Each row was made from one path, in order. Every step used is in the known rows, and no mark comes twice. Write each row's path.
Known rows
fove/pivitem/gire: [-0.21  0.24 -0.02 -0.04  0.01 -0.13 -0.59 -0.19  0.65  0.30 -0.22 -0.44
  0.23 -0.24  0.03  0.16  0.16  0.21 -0.61  0.29  0.18  0.29]
dulo/fisi/gire/zame/fove/pivitem: [-0.23  0.27  0.11 -0.03  0.08  0.13 -0.12 -0.47  0.48  0.11 -0.08 -0.42
 -0.04 -0.31 -0.13 -0.07 -0.06  0.54 -0.28  0.07  0.03  0.62]
dulo/pivitem/gire: [-0.40  0.33 -0.04 -0.06  0.16 -0.23 -0.43 -0.22  0.62  0.33 -0.26 -0.28
  0.34 -0.41  0.18 -0.08  0.19  0.28 -0.37  0.25  0.31  0.17]
fove/pivitem: [-0.24  0.24 -0.14 -0.11 -0.05  0.00 -0.79 -0.15  0.49  0.21 -0.38 -0.47
  0.26 -0.40 -0.11  0.31  0.07  0.22 -0.65  0.12 -0.05  0.39]
fisi/fove/pivitem: [-0.21  0.17 -0.02 -0.05 -0.07  0.05 -0.54 -0.34  0.56  0.27 -0.17 -0.52
  0.26 -0.38 -0.14  0.16 -0.09  0.25 -0.57 -0.11 -0.09  0.43]
nusavav/kelo: [-0.21  0.34  0.23 -0.34 -0.11 -0.01 -0.68 -0.08  0.52  0.07 -0.45 -0.42
  0.35 -0.34 -0.14  0.09  0.38  0.14 -0.36 -0.02 -0.10  0.27]
dulo/zame/fove/pivitem: [-0.27  0.36 -0.24  0.02  0.04  0.08 -0.54 -0.18  0.21  0.18 -0.21 -0.55
  0.17 -0.31 -0.14  0.27  0.02  0.55 -0.50 -0.13 -0.25  0.33]
dulo/pivitem: [-0.42  0.33 -0.13 -0.12  0.08 -0.10 -0.64 -0.20  0.43  0.23 -0.39 -0.35
  0.37 -0.55  0.07  0.09  0.12  0.27 -0.41  0.06  0.05  0.28]
zame/fove/pivitem/gire/fisi: [-0.10  0.34  0.19  0.03 -0.01  0.22 -0.20 -0.36  0.30  0.34 -0.23 -0.32
  0.07 -0.05  0.14  0.14  0.03  0.43 -0.40  0.34 -0.03  0.20]
kelo/fove/pivitem/gire/fisi/dulo/zame: [-0.06  0.28  0.15  0.20 -0.17  0.30  0.10 -0.28  0.35  0.13  0.04 -0.41
  0.04 -0.26 -0.03  0.18 -0.12  0.43 -0.57  0.18  0.02  0.46]
nusavav/kelo/fove/pivitem/gire/zame: [-0.22  0.53  0.55  0.04 -0.08  0.29 -0.36 -0.26  0.63 -0.12 -0.07 -0.35
  0.26 -0.32 -0.21  0.30  0.31  0.12 -0.29  0.08 -0.06  0.48]
nusavav/kelo/famo: [-0.17  0.34  0.32 -0.40 -0.20  0.15 -0.74 -0.09  0.42  0.07 -0.53 -0.21
  0.37 -0.33 -0.22  0.15  0.34  0.16 -0.24  0.13 -0.08  0.43]
kelo/fove/pivitem/gire/fisi: [-0.05  0.33  0.34  0.13 -0.08  0.31 -0.21 -0.34  0.40  0.21 -0.26 -0.20
  0.22 -0.21  0.10  0.28  0.06  0.19 -0.48  0.45 -0.06  0.30]
gire/fisi/dulo/zame: [-0.12  0.19 -0.12 -0.35 -0.09  0.22 -0.15 -0.19  0.16  0.16 -0.25 -0.42
  0.07 -0.42 -0.01  0.14  0.06  0.52 -0.55 -0.13 -0.12  0.34]
dulo/zame: [-0.25  0.27 -0.24 -0.36  0.16 -0.06 -0.64 -0.10  0.30  0.20 -0.39 -0.39
  0.30 -0.49 -0.08  0.21  0.25  0.42 -0.53 -0.16 -0.15  0.21]
nusavav/kelo/dulo/zame/fove/pivitem: [-0.21  0.39  0.03  0.07 -0.25  0.11 -0.31  0.03  0.29  0.04 -0.11 -0.53
  0.04 -0.11 -0.05  0.27  0.12  0.32 -0.29 -0.16 -0.26  0.53]
dulo/zame/fove/pivitem/gire: [-0.23  0.35 -0.11  0.08  0.12 -0.06 -0.37 -0.21  0.37  0.29 -0.07 -0.47
  0.14 -0.17 -0.01  0.10  0.12  0.53 -0.47  0.05 -0.01  0.24]
pivitem/gire: [-0.12  0.27 -0.03 -0.33  0.12 -0.17 -0.53 -0.21  0.71  0.38 -0.31 -0.32
  0.36 -0.27  0.16  0.03  0.38  0.24 -0.51  0.29  0.17  0.13]
dulo/fisi/fove/pivitem/gire/zame: [-0.31  0.18  0.28 -0.09  0.17  0.10 -0.05 -0.50  0.50  0.31 -0.02 -0.34
  0.08 -0.42 -0.08 -0.06 -0.08  0.38 -0.31 -0.09  0.09  0.53]
nusavav/kelo/gire: [-0.10  0.28  0.28 -0.26 -0.17 -0.09 -0.52 -0.08  0.78  0.03 -0.51 -0.23
  0.34 -0.12 -0.07  0.05  0.45  0.04 -0.19  0.16 -0.01  0.38]
nusavav/kelo/dulo/pivitem/gire: [-0.34  0.37  0.22  0.01 -0.16 -0.22 -0.22 -0.01  0.71  0.17 -0.16 -0.28
  0.21 -0.20  0.27 -0.08  0.32  0.04 -0.15  0.22  0.29  0.38]

Which path is each row?
[-0.33  0.30  0.17 -0.07  0.08  0.04 -0.18 -0.27  0.32  0.29 -0.35 -0.14
  0.18 -0.41  0.25  0.00  0.12  0.29 -0.31  0.27  0.17  0.16]	dulo/pivitem/gire/fisi
[-0.25  0.48 -0.08 -0.14  0.09  0.33 -0.55 -0.35  0.35  0.13 -0.17 -0.48
  0.19 -0.37 -0.10  0.38  0.10  0.49 -0.39 -0.04 -0.26  0.42]	gire/zame/fove/pivitem
[-0.09  0.17  0.09 -0.04 -0.23  0.14 -0.09 -0.24  0.52  0.26 -0.08 -0.43
  0.02 -0.18  0.11  0.08 -0.03  0.33 -0.65  0.31  0.23  0.41]	fove/pivitem/gire/fisi/dulo
[-0.20  0.32  0.10  0.08  0.07  0.22 -0.13 -0.26  0.07  0.27 -0.15 -0.34
 -0.02 -0.17  0.05  0.17  0.01  0.55 -0.40  0.08 -0.10  0.20]	dulo/zame/fove/pivitem/gire/fisi
[-0.15  0.22  0.16 -0.08 -0.06  0.15 -0.36 -0.23  0.36  0.25 -0.33 -0.28
  0.08 -0.24  0.09  0.21  0.11  0.24 -0.55  0.32  0.09  0.25]	fove/pivitem/gire/fisi
[-0.19  0.17 -0.02 -0.01 -0.16  0.11 -0.03 -0.16  0.31  0.19 -0.03 -0.47
 -0.08 -0.29 -0.02  0.11 -0.10  0.46 -0.66  0.03  0.15  0.43]	fove/pivitem/gire/fisi/dulo/zame
[-0.24  0.28  0.13 -0.12  0.13  0.14 -0.29 -0.44  0.65  0.24  0.07 -0.44
  0.14 -0.43 -0.08  0.14  0.10  0.30 -0.43 -0.11  0.07  0.42]	fisi/fove/pivitem/gire/zame
[-0.15  0.43  0.49  0.19 -0.19  0.07 -0.44 -0.18  0.71  0.04 -0.17 -0.39
  0.33 -0.14 -0.15  0.14  0.23  0.04 -0.40  0.28  0.01  0.41]	nusavav/kelo/fove/pivitem/gire
[-0.11  0.33  0.50  0.22 -0.36  0.31  0.12 -0.16  0.35 -0.08  0.00 -0.44
  0.01 -0.20 -0.19  0.11 -0.01  0.29 -0.42  0.02 -0.04  0.53]	nusavav/kelo/fove/pivitem/gire/fisi/dulo/zame
[ 0.07  0.15  0.05 -0.28 -0.21  0.16 -0.06 -0.26  0.64  0.22 -0.35 -0.24
  0.15 -0.10  0.21  0.06  0.12  0.29 -0.39  0.34  0.08  0.43]	kelo/gire/fisi/dulo
[-0.18  0.32 -0.17  0.15 -0.04 -0.06 -0.13 -0.23  0.52  0.30  0.16 -0.64
  0.07 -0.12 -0.02 -0.02 -0.04  0.60 -0.59  0.05  0.13  0.38]	fisi/dulo/zame/fove/pivitem/gire
[-0.16  0.08  0.07 -0.30  0.04 -0.22 -0.29 -0.30  0.66  0.27 -0.36 -0.30
  0.15 -0.33  0.00 -0.27  0.12  0.33 -0.40  0.26  0.23  0.43]	dulo/fisi/gire
[-0.18  0.22 -0.33 -0.31 -0.03 -0.06 -0.39 -0.11  0.47  0.19 -0.14 -0.56
  0.24 -0.45 -0.08  0.08  0.12  0.49 -0.63 -0.16  0.00  0.37]	fisi/dulo/zame
[-0.20  0.17  0.18 -0.06  0.06  0.10  0.15 -0.37  0.60  0.38  0.07 -0.30
 -0.04 -0.27  0.21  0.01 -0.03  0.28 -0.24  0.03  0.12  0.64]	kelo/dulo/fisi/fove/pivitem/gire/zame
[-0.17  0.18  0.10  0.01 -0.01 -0.10 -0.36 -0.36  0.74  0.37 -0.03 -0.46
  0.22 -0.25 -0.02  0.02  0.02  0.22 -0.52  0.08  0.14  0.31]	fisi/fove/pivitem/gire
[-0.06  0.30 -0.10 -0.23 -0.06  0.31  0.04 -0.31  0.08  0.25 -0.16 -0.47
  0.05 -0.25  0.07  0.08  0.00  0.70 -0.40 -0.10 -0.24  0.28]	gire/fisi/dulo/zame/fove
[-0.26  0.10  0.24  0.07  0.04 -0.15 -0.13 -0.41  0.57  0.45 -0.12 -0.37
  0.14 -0.28  0.01 -0.21 -0.17  0.29 -0.42  0.11  0.17  0.44]	dulo/fisi/fove/pivitem/gire
[-0.17  0.23  0.26 -0.29 -0.19 -0.04 -0.25 -0.05  0.49  0.21 -0.45 -0.29
  0.18 -0.18  0.16 -0.02  0.26  0.12 -0.16  0.13 -0.06  0.53]	nusavav/kelo/dulo/fisi
[-0.09  0.16  0.61  0.06 -0.39  0.27 -0.10 -0.25  0.53 -0.01 -0.36 -0.24
  0.06 -0.13 -0.16  0.08 -0.05  0.08 -0.17 -0.02 -0.13  0.56]	nusavav/kelo/gire/fisi/fove/pivitem
